What can hang from each mark
q_654: q_393
q_70: q_50 q_384
q_710: q_167
q_384: q_70 q_654
q_167: q_50
q_393: q_50 q_298 q_654
q_50: q_70 q_167 q_393

Each row was made from one small tree. Brackets hold a mark, then the marks that hang from it, in the order of their numbers. Every link used is in the known rows. Write each row's tree.
Known rows
[q_384 [q_654 [q_393 [q_50 q_70 q_167]]]]: -.03 .25 .04 .01 -.08 -.02 .01 .02 .00 -.02 -.05 -.46 -.23 -.06 .39 -.05 -.01 .21 -.21 -.12 .15 .08 -.08 -.04 -.02 -.21 .08 .16 .53 .01 .07 .03 .16 .15 -.48 -.06 .07
[q_393 q_50]: .00 -.07 .27 .12 -.46 -.09 -.13 .05 .04 .24 -.03 .34 .06 -.04 -.32 -.02 -.15 -.38 .09 -.28 .03 .08 -.40 .33 -.08 -.09 .14 .53 -.47 .13 .32 .14 .39 -.24 .49 -.16 -.07
[q_50 q_70 q_167 q_393]: .05 -.01 .17 -.45 .25 -.14 -.07 .00 -.02 -.12 .05 -.26 -.22 .22 -.08 .07 .28 -.34 .02 .22 .63 -.18 -.18 .00 -.43 .45 -.13 -.12 .53 .04 -.03 -.26 -.26 -.10 -.13 .00 -.03
[q_654 [q_393 [q_50 q_167]]]: .04 -.05 -.01 .09 -.32 -.22 -.11 .05 .03 .47 -.03 .15 -.16 .18 .04 -.38 -.04 -.09 .28 -.17 .13 .18 -.15 .10 -.17 .07 -.10 .38 .19 .22 -.04 -.12 .39 -.23 -.18 -.22 .22
[q_710 q_167]: .16 -.44 .16 -.35 -.11 -.12 -.17 .20 .66 .06 -.19 .21 -.02 .44 -.04 .33 -.04 -.26 .32 .20 .52 -.17 -.21 .09 -.26 .00 -.19 .34 -.45 .07 .07 .22 .00 -.33 .21 -.25 .18
[q_167 [q_50 [q_70 [q_384 q_654]]]]: -.32 .18 -.27 .02 .04 .16 .19 .34 .12 -.50 .00 -.34 -.05 -.26 .27 .15 .19 .02 -.62 -.16 -.02 -.12 .14 -.28 .41 -.25 .11 -.06 .24 -.03 .07 .24 .09 .27 .05 .03 -.17
[q_167 [q_50 [q_70 q_384] [q_393 q_298]]]: -.32 .14 -.13 -.14 .36 .21 .15 .31 -.39 -.13 .20 .03 .06 -.23 -.10 -.20 .19 -.17 -.13 .15 -.17 -.24 .22 -.27 .19 .63 .03 -.71 .10 .14 .17 -.25 -.13 -.07 .17 .20 -.24
[q_167 [q_50 q_70 [q_393 q_298]]]: -.16 .28 -.04 -.13 .27 .16 -.05 .29 -.43 -.16 .00 .06 .08 -.10 -.28 -.07 .27 -.31 -.19 .25 .16 -.29 -.03 -.01 -.11 .68 -.12 -.33 -.14 .02 .36 -.52 .08 -.05 .17 .06 -.28
[q_393 [q_50 q_70] q_298 q_654]: .10 .18 .36 .41 -.07 .20 .00 -.54 -.24 .12 .28 .20 .28 -.10 -.27 .09 -.51 .12 .08 -.17 -.52 -.08 -.25 .21 .15 -.05 -.07 .16 -.59 -.20 .33 -.12 -.02 .17 .10 .06 -.06
[q_654 [q_393 [q_50 q_70 q_167] q_298]]: -.02 .09 .12 .15 -.12 .01 .01 -.03 -.33 .35 .17 -.03 -.02 .10 .01 -.43 -.24 .15 .33 .08 -.11 -.05 -.03 -.01 -.09 .43 -.23 -.27 .13 .10 .05 -.16 .22 -.12 -.57 -.04 .11
[q_654 [q_393 [q_50 q_167] q_298]]: .14 -.03 .10 .13 -.34 -.11 -.15 .06 -.18 .37 .08 .17 .11 .23 -.06 -.54 -.31 .13 .38 .01 -.17 .15 .00 .09 -.14 .34 -.08 -.08 .00 .27 .09 .00 .41 -.32 -.41 -.15 .32
[q_393 q_50 q_298 q_654]: .30 .09 .36 .42 -.33 .07 -.15 -.40 -.11 .21 .13 .54 .38 .00 -.38 -.06 -.55 .07 .14 -.24 -.64 .07 -.20 .33 .02 -.15 .06 .37 -.73 .01 .41 .11 .16 -.04 .24 -.05 .13
[q_384 q_70 [q_654 q_393]]: .00 .31 -.73 -.02 -.23 -.12 -.40 .16 .40 -.14 -.01 -.31 -.02 .15 .62 .33 .30 .23 -.02 .11 .06 .10 .31 .06 -.31 -.45 .39 .37 .06 -.23 -.05 .49 .41 .33 -.19 -.14 .10
[q_384 q_70]: -.02 -.02 -.34 -.02 -.32 -.18 -.23 .07 .36 .05 .01 .17 .12 .17 -.08 .32 .16 -.31 .34 .02 .20 -.01 .02 .26 -.22 -.15 .18 .19 -.23 -.22 .09 .31 .29 -.06 .34 -.22 -.05
[q_50 q_70 [q_393 q_654]]: .15 .22 .03 -.17 .31 .03 -.23 -.49 .00 -.03 .23 -.16 -.05 .12 .03 .39 .18 -.05 -.07 .17 .17 -.15 -.12 .10 -.26 .01 -.06 .34 -.02 -.19 -.05 -.16 -.39 .21 .14 .12 -.13
[q_167 [q_50 q_70]]: -.23 .09 -.09 -.03 .11 .00 -.03 .24 -.04 .05 -.19 .11 .01 -.06 -.24 .19 .30 -.48 -.20 .03 .37 -.19 -.17 .04 .08 .16 -.17 .23 -.10 -.19 .12 -.31 .34 -.03 .24 -.17 -.26
[q_384 [q_70 [q_50 q_167]] q_654]: .10 -.17 -.29 .09 -.27 -.06 .10 .14 .37 -.30 -.49 -.32 -.08 -.16 .13 .16 .20 .18 -.13 -.07 .28 .35 .13 .15 .11 -.66 .20 -.03 .22 -.31 -.23 .32 .14 .08 -.22 -.12 .07
[q_70 q_50]: -.04 -.29 .16 -.06 -.24 -.23 -.05 -.04 -.06 .23 -.21 .08 -.02 .17 -.25 .09 .15 -.25 -.07 .04 .21 .12 -.24 .31 -.09 -.22 -.11 .50 -.42 -.10 -.21 .08 .38 -.18 .22 -.14 -.05
[q_384 q_70 [q_654 [q_393 q_50 q_298]]]: .01 .33 -.41 .31 -.37 .08 -.20 .15 .01 -.03 .13 -.04 .16 -.16 .41 .03 -.13 .42 .02 -.10 -.44 .20 .23 .12 .01 -.27 .49 -.06 -.32 -.12 .33 .31 .44 .11 -.19 -.06 .08
[q_654 q_393]: .01 .10 -.19 -.24 -.10 -.24 -.40 .02 .00 .35 .14 .01 -.04 .46 .22 .03 .26 -.12 .25 .14 .22 -.04 .03 .09 -.44 .05 -.12 .59 -.14 .13 -.15 .19 .47 -.10 -.10 -.15 .16

Which tree is each row?
.14 .01 .20 -.37 .22 -.03 -.10 -.02 -.22 -.15 .14 -.22 .03 .22 -.11 -.15 .08 -.14 .22 .36 .27 -.30 -.11 .02 -.39 .69 -.18 -.54 .31 .08 .13 -.15 -.25 -.25 -.30 .13 .03 -> [q_50 q_70 q_167 [q_393 q_298]]
-.09 -.19 -.02 -.06 -.28 -.02 .15 .12 .05 -.22 -.13 -.30 -.06 -.12 .25 .08 .03 .18 -.35 -.22 -.18 .22 .03 -.04 .30 -.69 .20 .12 -.06 .09 -.21 .58 .22 .05 .13 .10 .07 -> [q_70 q_50 [q_384 q_654]]
.03 -.33 .04 -.04 -.17 -.14 .25 .11 .25 -.27 -.25 -.34 -.10 -.08 .25 -.17 -.04 .26 -.25 -.16 -.02 .31 .07 -.13 .26 -.60 .10 -.10 .44 .13 -.38 .57 .09 -.05 -.29 .05 .25 -> [q_70 [q_50 q_167] [q_384 q_654]]
.12 .10 .03 -.05 .02 .02 -.26 .31 -.30 -.01 -.12 .35 .27 -.04 -.32 -.17 .22 -.31 -.21 .17 .05 -.17 .00 .16 -.16 .58 .02 -.10 -.32 .23 .45 -.32 .28 -.20 .35 -.03 -.09 -> [q_167 [q_50 [q_393 q_298]]]
-.10 -.09 .10 -.30 .43 .25 .05 .48 .15 -.16 -.22 .17 .05 .07 -.14 .16 .15 -.24 .05 .45 .35 -.39 .08 -.12 .00 .71 -.26 -.60 -.21 -.04 .28 -.55 -.30 -.14 .14 .01 -.21 -> [q_710 [q_167 [q_50 q_70 [q_393 q_298]]]]
.48 -.03 .10 -.15 .12 -.26 -.27 -.38 .26 -.05 .00 .02 .03 .24 -.12 .03 .03 -.03 .01 .02 .26 .03 -.12 .06 -.43 -.04 -.07 .39 .27 .19 -.10 -.04 -.34 -.02 -.11 .02 .26 -> [q_50 q_167 [q_393 q_654]]
.35 -.25 .22 -.03 .11 -.20 .04 -.41 .03 .16 -.21 .02 -.12 .04 -.21 -.03 .15 .09 -.07 .01 .18 .25 -.07 .17 -.16 -.18 -.15 .26 .19 .00 -.42 -.25 -.28 .06 -.15 .08 .15 -> [q_70 [q_50 q_167 [q_393 q_654]]]
-.04 .13 -.56 .19 -.18 .05 -.17 .13 -.04 -.03 -.08 -.24 .16 -.06 .48 .07 .11 .53 -.09 .20 -.34 .29 .49 .11 .03 -.36 .23 -.16 -.28 -.34 -.16 .35 .47 .22 -.35 .00 .08 -> [q_384 [q_70 q_50] [q_654 [q_393 q_298]]]
.06 .18 -.44 .25 -.35 -.09 -.10 .22 .29 .01 -.21 -.21 -.16 -.11 .43 -.02 .09 .29 .03 -.19 .04 .37 .29 .06 -.07 -.47 .37 .06 .45 -.08 -.02 .25 .23 .14 -.38 -.14 .12 -> [q_384 q_70 [q_654 [q_393 [q_50 q_167]]]]
.10 .29 -.04 .10 .38 .19 -.09 -.18 -.32 -.10 .06 .11 .24 -.08 -.22 .07 .04 -.02 -.27 .20 -.23 -.20 .09 -.01 -.01 .38 -.11 -.13 -.23 -.16 .16 -.53 -.17 .30 .09 .10 -.24 -> [q_167 [q_50 q_70 [q_393 q_298 q_654]]]
-.01 -.13 .22 .34 -.06 .04 .38 -.39 .04 .13 .19 .01 -.06 -.10 -.09 -.18 -.45 .22 .19 -.40 -.35 .10 -.14 -.18 .35 -.24 -.01 -.08 .40 -.02 -.22 .08 -.40 .11 -.23 .07 .09 -> [q_393 [q_50 [q_70 q_384] q_167] q_654]
-.12 .25 .01 .10 -.07 .10 -.14 -.07 -.51 .40 .34 .05 .10 .05 .09 -.21 -.22 .01 .26 .11 -.27 -.11 -.06 .07 .00 .32 -.08 -.06 -.35 -.03 .14 -.18 .37 -.05 -.17 -.05 -.07 -> [q_654 [q_393 [q_50 q_70] q_298]]
-.11 .17 -.26 .10 -.34 .01 -.03 .14 .03 .05 .16 -.19 -.11 -.16 .55 -.13 -.07 .33 -.13 -.41 -.35 .24 .17 -.18 .12 -.50 .37 .28 .06 .33 .02 .55 .33 .08 .01 .04 .12 -> [q_70 [q_384 [q_654 [q_393 q_50]]]]
.30 -.10 .08 .04 .33 .10 -.08 .15 .41 -.05 -.28 .47 .29 .12 -.19 .13 -.10 .08 -.01 .29 -.06 -.11 .13 -.02 -.02 .27 -.16 -.03 -.42 .04 .23 -.41 -.37 .00 .19 -.05 .05 -> [q_710 [q_167 [q_50 [q_393 q_298 q_654]]]]
.23 .23 .07 -.09 .35 .15 -.26 -.50 -.28 -.11 .37 -.11 .20 .14 -.09 .20 -.10 .12 .10 .27 -.22 -.25 -.12 .11 -.29 .28 -.04 -.09 -.28 -.15 .20 -.11 -.39 .19 -.01 .25 -.05 -> [q_50 q_70 [q_393 q_298 q_654]]
.10 -.32 .05 .03 .10 -.19 .23 -.34 -.02 .08 -.06 -.03 -.11 -.05 -.03 -.25 -.01 .24 .04 -.04 -.11 .35 .20 -.12 .08 -.28 -.04 -.09 .39 .16 -.65 .04 -.47 .08 -.09 .18 .25 -> [q_70 [q_50 q_167 [q_393 q_654]] q_384]
-.11 .22 .18 .19 -.18 .27 .20 .04 -.23 -.38 .27 -.30 .04 -.38 .20 -.08 -.42 .33 -.20 -.30 -.56 -.12 -.04 -.08 .34 -.21 .33 -.49 -.18 .04 .39 .44 .03 .07 .03 .21 -.01 -> [q_393 [q_50 [q_70 [q_384 q_654]]] q_298]
-.35 -.29 -.20 -.42 .45 .16 .36 .56 .28 -.12 -.08 .01 -.23 -.01 .12 .12 .28 -.26 .04 .20 .46 -.25 .22 -.44 .25 .41 -.09 -.60 .20 .09 -.06 -.31 -.53 -.09 .30 .06 -.15 -> [q_710 [q_167 [q_50 [q_70 q_384] q_393]]]
.08 -.06 -.04 -.16 .39 -.02 .14 -.40 .00 -.14 .31 -.25 -.16 .13 .17 -.03 .00 .17 .15 .04 -.03 -.09 .03 -.30 -.06 .05 -.07 -.32 .67 .04 -.39 .12 -.78 .18 -.27 .25 .13 -> [q_50 [q_70 q_384] q_167 [q_393 q_654]]
.03 -.24 -.06 -.37 .23 -.08 -.08 .57 .55 .03 -.47 .32 -.08 .15 -.18 .19 .30 -.43 -.08 .24 .65 -.11 -.04 -.01 -.15 .37 -.13 .13 -.23 .23 .22 -.42 -.07 -.23 .47 -.15 -.12 -> [q_710 [q_167 [q_50 q_393]]]
.20 -.09 .13 -.03 .10 -.16 -.11 -.41 -.10 .16 -.09 .08 -.04 .00 -.16 .19 .15 .01 -.18 .04 .03 .21 -.07 .28 -.10 -.28 -.02 .62 -.31 -.03 -.30 -.19 -.14 .10 .32 .07 -.05 -> [q_70 [q_50 [q_393 q_654]]]
-.33 .30 -.56 .00 .19 .08 .03 .39 -.01 -.19 .04 -.42 -.10 -.18 .62 .02 .37 .23 -.48 -.02 -.08 -.08 .38 -.44 .29 -.20 .05 -.01 .47 -.05 -.21 .21 .28 .39 -.28 .07 -.10 -> [q_167 [q_50 [q_70 [q_384 [q_654 q_393]]]]]
.33 .12 .22 -.09 .34 .10 -.14 -.45 -.13 -.13 .25 -.14 .14 .23 -.10 -.02 -.13 .17 .07 .29 -.05 -.18 -.05 .00 -.32 .31 -.20 -.28 .26 -.08 .00 -.15 -.52 .11 -.40 .17 .18 -> [q_50 q_70 q_167 [q_393 q_298 q_654]]
.41 -.08 .51 .42 -.34 -.05 -.06 -.41 .04 .10 -.07 .46 .31 .09 -.42 -.29 -.61 .22 .22 -.19 -.40 .17 -.20 .23 .02 -.14 -.08 .15 -.30 .12 .22 .10 -.03 -.09 -.16 -.09 .32 -> [q_393 [q_50 q_167] q_298 q_654]
-.40 .00 -.20 -.03 .10 .02 .25 .35 -.07 -.11 .02 -.01 -.04 -.14 -.13 .01 .21 -.28 -.09 -.11 .01 -.13 .06 -.20 .31 .11 -.06 -.16 .14 .01 -.08 .06 .13 .00 .17 -.05 -.19 -> [q_167 [q_50 [q_70 q_384]]]
-.28 -.02 .28 .15 -.19 .23 .28 -.02 -.43 .08 .47 .09 .08 -.20 -.16 -.22 -.44 .01 .32 -.18 -.50 -.13 -.12 -.09 .31 .19 .09 -.53 -.32 .09 .29 .20 .00 -.14 .13 .10 -.07 -> [q_393 [q_50 [q_70 q_384]] q_298]
-.16 .00 .11 .40 -.11 .13 .24 -.45 -.09 .20 .32 .08 -.01 -.18 .01 .10 -.41 .13 .11 -.39 -.47 .04 -.13 -.12 .33 -.38 .12 .13 -.10 -.12 -.08 .17 -.29 .22 .17 .09 -.03 -> [q_393 [q_50 [q_70 q_384]] q_654]
-.03 -.01 -.34 .10 -.29 -.05 -.02 .11 .25 -.32 -.39 -.25 -.06 -.23 .19 .38 .23 .05 -.23 -.07 .10 .30 .09 .22 .14 -.75 .33 .21 -.22 -.39 -.10 .30 .32 .14 .21 -.12 -.09 -> [q_384 [q_70 q_50] q_654]
-.03 .13 -.41 -.20 -.13 -.13 -.24 .08 .14 -.06 .19 -.35 -.04 .25 .71 -.02 .14 .36 -.12 -.04 -.20 .09 .22 -.20 -.11 -.42 .21 .25 .17 .26 -.19 .80 .30 .10 -.20 .00 .25 -> [q_70 [q_384 [q_654 q_393]]]
-.13 -.55 .12 -.07 -.23 -.18 .28 .06 .08 .13 -.20 .02 -.12 .13 -.13 -.37 -.03 -.05 .17 -.07 .04 .22 .09 -.06 .13 -.20 -.16 -.12 .26 .18 -.58 .31 .05 -.28 -.14 -.03 .27 -> [q_70 [q_50 q_167] q_384]
-.09 .00 .15 .07 -.19 .07 .38 .12 .12 -.36 .07 -.44 -.24 -.25 .21 -.14 -.25 .20 -.23 -.37 -.07 .04 -.14 -.20 .34 -.39 .27 -.27 .59 .09 .13 .39 -.20 .03 -.22 .08 .08 -> [q_393 [q_50 [q_70 [q_384 q_654]] q_167]]
.03 .14 .30 .31 -.11 .07 .00 -.51 -.05 .18 .14 .15 -.01 -.12 -.21 .27 -.26 -.06 -.02 -.25 -.17 -.03 -.39 .21 .06 -.30 .01 .52 -.37 -.24 .11 -.12 -.06 .23 .22 -.02 -.19 -> [q_393 [q_50 q_70] q_654]
-.15 -.14 .31 .17 -.22 .17 .39 .01 -.28 .03 .29 -.05 .02 -.07 -.17 -.49 -.48 .07 .43 -.11 -.40 -.04 -.06 -.16 .26 .24 -.02 -.73 .16 .12 .13 .18 -.14 -.24 -.22 .09 .16 -> [q_393 [q_50 [q_70 q_384] q_167] q_298]
.10 -.03 -.29 -.09 -.02 -.11 .07 .18 .17 -.38 -.40 -.41 -.19 -.27 .24 .14 .39 .11 -.26 .01 .41 .36 .25 .10 -.11 -.43 .35 -.21 .50 -.17 -.22 .04 -.07 .13 -.12 .03 .01 -> [q_384 [q_70 [q_50 q_167 q_393]] q_654]
-.40 -.36 -.10 -.14 .23 .13 .39 .54 .49 -.08 -.20 .13 -.08 .07 .00 .17 .02 -.20 .09 .13 .20 -.17 .10 -.38 .40 .17 -.24 -.36 .00 -.09 -.12 -.06 -.23 -.03 .19 -.07 -.12 -> [q_710 [q_167 [q_50 [q_70 q_384]]]]
-.30 .10 -.05 .12 -.05 .14 .18 .03 -.54 .34 .52 .00 .02 .02 .25 -.40 -.31 .22 .42 .02 -.56 -.03 .20 -.23 .19 .28 .02 -.51 -.11 .08 -.03 .18 .18 -.06 -.17 .13 .05 -> [q_654 [q_393 [q_50 [q_70 q_384]] q_298]]
-.38 .11 -.28 -.23 .31 .14 .15 .36 -.21 -.06 .07 -.08 -.20 -.21 -.03 -.04 .39 -.32 -.13 .05 .20 -.20 .14 -.30 .11 .41 .05 -.34 .32 .08 -.12 -.24 -.14 .08 .38 .14 -.27 -> [q_167 [q_50 [q_70 q_384] q_393]]
-.14 -.12 -.01 -.43 .50 .11 .11 .52 .33 -.08 -.31 .06 -.20 .02 -.07 .30 .36 -.43 -.09 .33 .69 -.29 -.06 -.12 -.03 .47 -.20 -.18 -.02 -.08 .15 -.63 -.31 -.03 .30 -.08 -.28 -> [q_710 [q_167 [q_50 q_70 q_393]]]
.21 .02 .51 .35 -.06 .10 .14 -.42 -.19 .04 .07 .15 .24 .02 -.33 -.18 -.55 .20 .17 -.09 -.34 .01 -.27 .11 .08 .04 -.15 -.10 -.10 -.17 .19 -.06 -.21 .03 -.32 -.02 .08 -> [q_393 [q_50 q_70 q_167] q_298 q_654]
-.18 .13 -.21 .07 .37 .14 .13 -.06 -.16 -.12 .11 .02 -.09 -.21 -.01 .10 .24 -.04 -.25 -.09 -.14 -.07 .21 -.26 .24 .07 .01 -.04 .30 -.03 -.16 -.24 -.42 .36 .20 .19 -.23 -> [q_167 [q_50 [q_70 q_384] [q_393 q_654]]]
.16 .13 -.07 .09 .12 -.08 -.27 -.14 .11 .00 -.18 .35 .07 -.05 -.23 .17 .32 -.15 -.39 -.04 .10 .04 .00 .12 -.16 .04 -.02 .55 -.16 .13 .01 -.34 -.01 .20 .36 -.01 -.16 -> [q_167 [q_50 [q_393 q_654]]]
.39 .13 .13 -.05 .17 -.04 -.40 -.41 -.11 -.02 .23 .18 .28 .21 -.14 .07 -.15 .10 .10 .20 -.28 -.12 -.02 .19 -.39 .13 .05 .21 -.43 .08 .17 .06 -.15 -.03 .12 .12 .17 -> [q_50 [q_393 q_298 q_654]]
.31 -.13 .41 .37 -.30 -.16 .00 -.44 .22 .16 -.08 .42 .07 .01 -.32 -.11 -.42 .00 .13 -.37 -.10 .23 -.31 .19 -.03 -.32 -.06 .51 -.03 .13 .08 .00 -.02 -.07 .01 -.12 .21 -> [q_393 [q_50 q_167] q_654]
.15 -.30 .20 -.26 .05 -.28 .00 .03 -.11 .09 -.33 -.10 -.26 .10 -.21 -.13 .29 -.23 -.06 .08 .50 .23 -.20 .20 -.23 .09 -.10 .06 .25 .14 -.29 -.29 -.02 -.24 -.01 .02 -.01 -> [q_70 [q_50 q_167 q_393]]
-.22 -.25 .02 -.15 .15 .07 .15 .51 .51 -.01 -.36 .14 -.08 .16 -.15 .35 .16 -.39 .02 .18 .52 -.28 -.05 -.09 .17 .23 -.38 .05 -.20 -.23 .03 -.40 -.07 -.07 .27 -.21 -.15 -> [q_710 [q_167 [q_50 q_70]]]
-.24 .19 -.11 -.24 .32 .01 -.07 .27 -.19 -.10 -.11 -.02 -.13 -.09 -.18 .17 .53 -.49 -.40 .08 .52 -.18 -.09 -.01 -.13 .46 -.07 .00 .10 .01 .09 -.52 .07 .01 .36 -.02 -.36 -> [q_167 [q_50 q_70 q_393]]
.18 -.22 -.21 .16 .10 -.14 .10 -.33 .21 .07 -.22 .05 -.09 -.03 -.14 .15 .17 .16 .16 -.01 .13 .42 .26 .17 -.08 -.31 .09 .02 .29 -.29 -.53 -.17 -.37 .22 -.04 .05 .05 -> [q_384 [q_70 [q_50 q_167 [q_393 q_654]]]]
.02 .11 .02 .14 -.34 -.02 -.27 .02 -.33 .49 .17 .29 .19 .10 .01 -.32 -.22 .04 .33 -.05 -.37 .05 .01 .17 -.16 .28 .06 .15 -.50 .21 .20 .01 .56 -.22 .00 -.14 .13 -> [q_654 [q_393 q_50 q_298]]
